What can hang from each mark
nopem: bune deguf
zinerop: bagar bifuza
boped: bagar nopem
deguf: nopem
bune: bagar nopem
bagar: boped zinerop
bifuza: zinerop

Each row was made from one small tree. Brackets hold a mark, then the marks that hang from it, in alphabetical order. Every link used is in the known rows. Write each row's tree.
Known rows
[bune [bagar boped] [nopem deguf]]: [  6  23  28  39 -30  -7  29  27 -35  24 -11 -18   6   6  38 -11  17  20
   8 -32 -38  19 -53]
[deguf [nopem [bune [bagar [zinerop bifuza]]]]]: [-26   8  -4   4 -32 -19 -10 -30  51 -24 -43 -29  23 -33 -20 -38  16   0
   8 -41 -29  29 -34]
[boped nopem]: [  8 -35 -10   3 -15 -20  24   4  19  -8  -7  -9 -17 -46   6 -15  15   3
 -10  11 -26  -9  -7]
[deguf [nopem bune]]: [ -8   6  -8  11 -18 -15   2 -16  27 -17 -32 -31  -3 -36 -27 -22  -5 -13
  17  -5  -8   1 -18]
[bifuza [zinerop bagar]]: [ 54  16  30  23 -21 -13  19  10  27  -8 -13 -21 -10 -39   0   8 -25  -5
  18  -8  18 -15 -35]
[zinerop [bagar boped] bifuza]: [ 62  10  26  22 -18 -59   9   2   7  -3  -9  -5  -9 -16 -11 -23 -10  15
  -2   2  -4   6 -44]
[boped bagar]: [ -3   9   1   9  -9 -15 -37  -3  -3   5 -12   0 -21 -16   7 -12  -8 -24
  -6 -14 -12  10   6]
[boped [nopem bune deguf]]: [ 10 -26   0   8 -21 -24  30   3  17  10 -31 -27 -14 -42   7 -11  13  -1
  11  -5 -35 -34  -7]
[nopem deguf]: [ 19  43   9   1 -18 -22  15   9  -5  26  -1   0  -5 -15   7   6 -12  10
  16   2 -10  -5  -6]
[nopem [bune bagar] deguf]: [  2  21  15  24 -33   2  -2   2   8  17 -49 -31   8 -11   3   1   0   2
  14 -50 -31 -18 -19]
[zinerop [bagar [boped [nopem deguf]]] bifuza]: [ 63   4  23  14 -23 -79  34  10  10   5  -3  -5 -13 -28  -1 -24   6  23
  -4   4 -20 -10 -45]
[nopem [bune [bagar boped zinerop]] deguf]: [ 11  12  28  23 -56  -4  -7  -9   5  14 -36 -42  10  -1 -10 -17  10  10
  -3 -54 -45  -1  -2]
[bifuza [zinerop [bagar [boped [nopem bune]]]]]: [ 67 -19  31  45 -32 -23  26  12  21 -14 -22 -41 -24 -44  -7 -10  -5  -8
   6 -20  -3 -37 -35]
[nopem bune]: [  5 -21   8  22 -19  13 -10 -10  16  -3 -50 -32 -12 -23 -13 -11 -12 -14
  13 -12 -12 -15   0]
[bagar [boped nopem] zinerop]: [ 22 -44  11   3 -53 -24   9 -14  13  -7  11 -29 -10 -26 -16 -40  25  16
 -36   3 -38  20  18]
[bagar boped [zinerop bifuza]]: [ 23  -7  17   8 -43 -31 -11 -29  18  -6  -9 -12   5  -4 -10 -42  14  22
 -10 -22 -40  37 -11]
[deguf [nopem [bune bagar]]]: [-20  12  -9  17 -24 -11  -4 -15  27 -21 -37 -35   8 -33 -20 -22   8 -10
   6 -31 -17  10 -27]
[bune bagar [nopem deguf]]: [-16  26  20  18 -19   4  30  22 -14  27 -23 -12  15  -6  45   0   7  18
  20 -25 -27  24 -51]
[deguf [nopem [bune [bagar zinerop]]]]: [-25   4   0   4 -37  -5  -7 -27  41 -23 -35 -38  15 -33 -26 -30  11  -3
   0 -27 -18  26 -14]
[boped [bagar zinerop]]: [-14   1  10 -10 -27  -8 -41 -20  17   4  -9 -10  -6 -15   0 -22  -4 -16
 -16 -12 -15  35  26]
[bagar [boped [nopem bune]] [zinerop bifuza]]: [ 18 -56  10  13 -45 -35   2 -31  35 -13 -31 -29  -1 -26 -11 -54  35  16
 -17 -29 -59  13 -14]

Which tree is each row?
[ -5 -30   8   2 -40 -13  20  -4  32   5 -32 -35   6 -38   5 -18  27   8
  -9 -30 -48 -11  -5] | [boped [nopem [bune [bagar zinerop]] deguf]]
[ -6  14  22   5 -47   7  -6 -14  23  15 -44 -37  18 -11  -4  -9   5   7
   7 -47 -37   4  -5] | [nopem [bune [bagar zinerop]] deguf]
[-16   3   6 -10 -22 -24 -44 -32  31   1 -21   3   1 -13   9 -32   4 -11
  -4 -26 -28  41   2] | [boped [bagar [zinerop bifuza]]]
[ 71  12  33  39 -31 -21  17  14   8  -9  -5 -26 -19 -30  -6  -2 -19  -1
   7 -14  11 -19 -35] | [bifuza [zinerop [bagar boped]]]
[  3 -27   3  15 -50 -25  -4 -15  29 -17 -12 -19  15 -16   4 -41  48  25
 -35 -53 -58  34 -27] | [bune [bagar [boped nopem] [zinerop bifuza]]]
[ -7  10  -7  31 -30 -17  -6 -10  14 -24 -31 -38   4 -23 -27 -31  11  -7
   0 -34 -26   5 -28] | [deguf [nopem [bune [bagar boped]]]]
[  0 -23   1  15 -28 -19  24   7  21   7 -37 -31  -3 -37  10 -11  26   3
  -2 -33 -44 -26 -18] | [boped [nopem [bune bagar] deguf]]
[ -4  14  36  18 -50  -2  24  10 -16  25  -5 -27  18   6  28 -21  21  28
  -3 -30 -44  44 -31] | [bune [bagar boped zinerop] [nopem deguf]]
[ 64   2  28  13 -32 -54  36  23 -11   9  17 -24 -25 -30 -18 -11  -7  13
 -21  28  -2 -16 -10] | [zinerop [bagar [boped [nopem deguf]]]]
[-11   4   2  18 -44 -15  -9 -25  26 -23 -27 -43  11 -24 -30 -38  16  -3
  -9 -35 -27  22 -15] | [deguf [nopem [bune [bagar boped zinerop]]]]
[-11  -6   1 -20 -24 -59  -6 -18  33  14  -8   6  -2 -34  27 -34  32   0
  -9 -22 -52  15  -5] | [boped [bagar [zinerop bifuza]] [nopem deguf]]
[ 24 -35  21   7 -55 -27  14 -13  11   7 -10 -42  -8 -23 -17 -37  23  14
 -20 -11 -49  -1  14] | [bagar [boped [nopem bune deguf]] zinerop]
[ -3 -21   0  11 -15 -36  -4   2   8  14 -34 -18 -25 -38  15 -19  17 -24
   0 -23 -40 -32   0] | [boped bagar [nopem bune deguf]]
[ 75  12  31  36 -33 -42  40  21   8  -1   2 -27 -20 -40   2  -3  -7   5
   6 -12  -3 -34 -40] | [bifuza [zinerop [bagar [boped [nopem deguf]]]]]
[ 59 -14  18  18 -21 -70  26   4  16  -8  -5  -8 -14 -31  -6 -31   8  16
 -11   7 -17  -3 -44] | [zinerop [bagar [boped nopem]] bifuza]
[ 19 -39   6   4 -44 -44   8 -25  31 -11  -5 -13   0 -24  -3 -50  36  24
 -23 -17 -54  27 -13] | [bagar [boped nopem] [zinerop bifuza]]
[ 57 -27  19  26 -22 -61  20  -1  21  -9 -27 -20 -15 -34 -12 -33   6  11
  -5  -3 -23 -14 -43] | [zinerop [bagar [boped [nopem bune]]] bifuza]
[-11 -18  31  24 -46  13  10   0  -6   4 -14 -32  14   0  20 -29  22  21
 -14 -26 -37  54 -29] | [bune [bagar boped zinerop] nopem]
[ 29 -17  17   0 -54 -34  21  -7   6   9  14 -26  -8 -21 -11 -32  24  22
 -28   1 -44  14  14] | [bagar [boped [nopem deguf]] zinerop]
[-20 -58  -3  -3 -24 -31 -25 -33  51  -7 -48 -19  -7 -40   9 -47  28 -20
 -11 -33 -53   7   0] | [boped [bagar [zinerop bifuza]] [nopem bune]]
